What can hang from each mark:
zabodud: vovi zafa
lupas: dodep nanivis
dodep: lupas vakub
zafa: nanivis zabodud
vakub: dodep nanivis
vovi: zabodud
nanivis: vakub zafa

Each row was made from one small tree. Brackets hold a mark, then the marks that hang from it, in alphabetical order. Every link used is in the known rows. Write each row's tree.
Known rows:
{lupas {dodep {vakub {nanivis {zafa {zabodud vovi}}}}}}: [ 0.29 -0.08  0.09 -0.05 -0.17  0.09  0.16 -0.11  0.13 -0.06 -0.10 -0.22
  0.16  0.04  0.19 -0.05  0.22  0.01  0.13]
{nanivis zafa}: [ 0.08 -0.06  0.25 -0.02 -0.16 -0.03  0.11  0.05 -0.01 -0.24 -0.14  0.03
 -0.08  0.10  0.07 -0.03  0.21  0.04  0.08]
{vovi {zabodud {zafa {nanivis vakub}}}}: [ 0.15 -0.10 -0.01  0.17  0.38 -0.14  0.08  0.21 -0.31 -0.06  0.05  0.29
 -0.06 -0.05  0.03  0.14  0.05 -0.04  0.06]
{dodep lupas {vakub {nanivis {zafa zabodud}}}}: [ 0.58 -0.10  0.18 -0.02 -0.31 -0.08  0.19 -0.01  0.22 -0.13  0.12  0.05
  0.12 -0.05  0.35 -0.01  0.20  0.01 -0.03]
{zabodud vovi zafa}: [ 0.17  0.00 -0.27 -0.11  0.23 -0.31  0.11  0.18 -0.38 -0.03 -0.06  0.16
 -0.21  0.02 -0.04  0.22  0.14  0.06  0.07]
{vovi {zabodud {zafa {nanivis {vakub dodep}}}}}: [ 0.21 -0.10 -0.01  0.21  0.38 -0.09  0.03  0.20 -0.30 -0.06  0.11  0.32
 -0.09 -0.05  0.07  0.10  0.07 -0.07  0.08]
{nanivis vakub zafa}: [ 0.03 -0.13  0.21  0.05 -0.38 -0.05  0.08 -0.08  0.03 -0.24 -0.29  0.14
  0.00  0.11  0.16 -0.03  0.20  0.15  0.15]
{zafa {nanivis vakub} zabodud}: [-0.01 -0.46  0.16  0.22 -0.04 -0.05  0.08 -0.13 -0.13 -0.13 -0.37 -0.04
 -0.01 -0.16  0.26  0.18 -0.21  0.12 -0.08]
{zabodud zafa}: [ 0.21 -0.03 -0.10 -0.03  0.20 -0.17  0.13  0.14 -0.17 -0.12  0.01  0.19
 -0.13 -0.08 -0.03  0.15  0.06  0.07  0.02]
{dodep lupas vakub}: [ 0.50 -0.01 -0.07 -0.03 -0.31 -0.12  0.14  0.02  0.13 -0.07  0.27  0.08
  0.22 -0.13  0.22  0.02  0.18  0.14 -0.03]
{vakub {dodep lupas} {nanivis {zafa {zabodud vovi}}}}: [ 0.50 -0.19  0.28  0.15 -0.09  0.08  0.07  0.02  0.07 -0.23  0.11  0.07
 -0.15  0.08  0.32 -0.06  0.12 -0.24  0.04]
{zafa zabodud}: [-0.02 -0.26  0.10  0.05  0.19 -0.06  0.05 -0.06 -0.16 -0.07 -0.14 -0.15
  0.04 -0.07  0.02  0.10 -0.14  0.04 -0.01]
{dodep lupas {vakub {nanivis zafa}}}: [ 0.63 -0.04  0.15 -0.05 -0.36 -0.07  0.19  0.03  0.26 -0.14  0.17  0.10
  0.11 -0.02  0.33 -0.03  0.26  0.00 -0.03]
{zafa {nanivis {vakub dodep}}}: [ 0.21 -0.25  0.10  0.24 -0.17  0.04  0.04 -0.04 -0.02 -0.16 -0.11  0.14
 -0.05 -0.10  0.27  0.08  0.02  0.05 -0.05]
{zafa {nanivis {vakub dodep}} {zabodud vovi}}: [ 0.03 -0.42  0.04  0.23 -0.01 -0.07  0.01 -0.12 -0.27 -0.07 -0.33 -0.02
 -0.09 -0.10  0.31  0.17 -0.12  0.07 -0.01]
{nanivis vakub {zafa {zabodud vovi}}}: [-0.09 -0.25  0.17  0.04 -0.27 -0.14  0.05 -0.14 -0.15 -0.18 -0.44  0.02
 -0.03  0.11  0.18  0.03  0.10  0.17  0.18]
{lupas dodep nanivis}: [ 0.10 -0.05  0.19  0.11 -0.17  0.23  0.14 -0.10  0.29 -0.26 -0.13 -0.35
  0.31  0.03  0.00  0.11 -0.07  0.14  0.01]

Write each row's tree:
[ 0.17 -0.13 -0.22  0.01  0.06 -0.31  0.12  0.13 -0.35 -0.07 -0.22  0.24
 -0.25 -0.04  0.13  0.28  0.09  0.11  0.02] => {zabodud vovi {zafa {nanivis vakub}}}
[ 0.25 -0.14 -0.03  0.20 -0.27  0.01  0.01 -0.08  0.02 -0.16  0.10  0.19
  0.10 -0.04  0.19  0.00  0.08  0.08  0.07] => {nanivis {vakub {dodep lupas}}}
[ 0.14 -0.06  0.26  0.00 -0.33  0.19  0.12 -0.17  0.30 -0.22 -0.33 -0.40
  0.28  0.07  0.18  0.02  0.09  0.22  0.13] => {lupas {dodep vakub} {nanivis {zafa {zabodud vovi}}}}
[ 0.22  0.01  0.28  0.01 -0.40  0.24  0.14 -0.13  0.42 -0.27 -0.22 -0.31
  0.30  0.07  0.16 -0.02  0.16  0.22  0.11] => {lupas {dodep vakub} {nanivis zafa}}
[ 0.21 -0.17 -0.06  0.08  0.03 -0.17  0.15  0.09 -0.14 -0.16 -0.15  0.27
 -0.17 -0.14  0.14  0.21  0.00  0.12 -0.03] => {zabodud {zafa {nanivis vakub}}}
[ 0.18 -0.16  0.16  0.13 -0.39 -0.08  0.14 -0.04  0.11 -0.31 -0.11 -0.04
  0.16  0.01  0.18  0.17 -0.07  0.19 -0.02] => {dodep {lupas {nanivis vakub {zafa {zabodud vovi}}}}}
[ 0.23 -0.20  0.34 -0.01  0.05 -0.02  0.13  0.01  0.00 -0.16 -0.22 -0.05
 -0.14  0.15  0.16  0.03  0.09 -0.16  0.02] => {vakub {nanivis {zafa {zabodud vovi}}}}
[ 0.27 -0.07  0.21  0.10 -0.33 -0.02  0.17  0.05  0.20 -0.34  0.04 -0.04
  0.15 -0.01  0.12  0.12 -0.03  0.13 -0.08] => {dodep {lupas {nanivis zafa}}}
[-0.07 -0.27  0.25  0.08 -0.29 -0.07  0.06 -0.15 -0.05 -0.23 -0.41  0.04
  0.00  0.06  0.18  0.00  0.06  0.17  0.15] => {nanivis vakub {zafa zabodud}}
[ 0.25 -0.12  0.09  0.16 -0.33 -0.04  0.14 -0.01  0.19 -0.28  0.05  0.00
  0.24 -0.05  0.13  0.17 -0.10  0.17 -0.09] => {dodep {lupas {nanivis vakub}}}
[ 0.23 -0.12 -0.23  0.05  0.07 -0.25  0.08  0.12 -0.35 -0.07 -0.16  0.27
 -0.27 -0.05  0.17  0.24  0.11  0.08  0.04] => {zabodud vovi {zafa {nanivis {vakub dodep}}}}
[ 0.39 -0.07  0.17 -0.12 -0.08 -0.05  0.09 -0.03  0.08  0.00 -0.11 -0.02
  0.02  0.07  0.25 -0.03  0.28 -0.02  0.06] => {dodep {vakub {nanivis {zafa {zabodud vovi}}}}}
[ 0.11 -0.24  0.13  0.15 -0.38 -0.06  0.00 -0.13 -0.10 -0.23 -0.22  0.11
 -0.05  0.06  0.29 -0.03  0.13  0.12  0.19] => {nanivis {vakub {dodep lupas}} {zafa {zabodud vovi}}}
[ 0.07 -0.44  0.15  0.28 -0.03  0.03  0.02 -0.14 -0.12 -0.13 -0.28 -0.01
 -0.05 -0.17  0.31  0.12 -0.18  0.07 -0.05] => {zafa {nanivis {vakub dodep}} zabodud}
[ 0.33 -0.17 -0.08  0.15 -0.03 -0.14  0.14  0.10 -0.11 -0.19 -0.02  0.32
 -0.17 -0.18  0.20  0.18  0.01  0.10 -0.03] => {zabodud {zafa {nanivis {vakub {dodep lupas}}}}}
[ 0.26 -0.26  0.08  0.26 -0.25  0.02  0.08 -0.03  0.00 -0.19 -0.04  0.17
 -0.02 -0.12  0.31  0.09  0.00  0.06 -0.07] => {zafa {nanivis {vakub {dodep lupas}}}}
[ 0.13 -0.45  0.13  0.30 -0.11  0.00  0.05 -0.13 -0.09 -0.16 -0.20  0.02
 -0.02 -0.20  0.34  0.14 -0.20  0.09 -0.07] => {zafa {nanivis {vakub {dodep lupas}}} zabodud}
[ 0.26 -0.11 -0.03  0.22  0.31 -0.11  0.07  0.22 -0.28 -0.10  0.18  0.34
 -0.06 -0.08  0.10  0.11  0.05 -0.06  0.06] => {vovi {zabodud {zafa {nanivis {vakub {dodep lupas}}}}}}
[ 0.01 -0.14  0.35  0.10 -0.24  0.23  0.15 -0.14  0.28 -0.35 -0.33 -0.40
  0.23  0.07  0.07  0.05 -0.06  0.17  0.07] => {lupas dodep {nanivis {zafa zabodud}}}
[ 0.24 -0.11  0.19  0.14 -0.44 -0.03  0.15 -0.01  0.21 -0.35 -0.03  0.01
  0.18  0.00  0.17  0.13 -0.03  0.18 -0.04] => {dodep {lupas {nanivis vakub zafa}}}
[-0.04 -0.18  0.27  0.13 -0.39  0.17  0.11 -0.21  0.23 -0.31 -0.46 -0.34
  0.26  0.11  0.13  0.08 -0.04  0.25  0.14] => {lupas dodep {nanivis vakub {zafa {zabodud vovi}}}}
[ 0.23 -0.13  0.17  0.16 -0.49  0.02  0.03 -0.08  0.07 -0.29 -0.08  0.22
 -0.01  0.07  0.27 -0.09  0.22  0.10  0.16] => {nanivis {vakub {dodep lupas}} zafa}
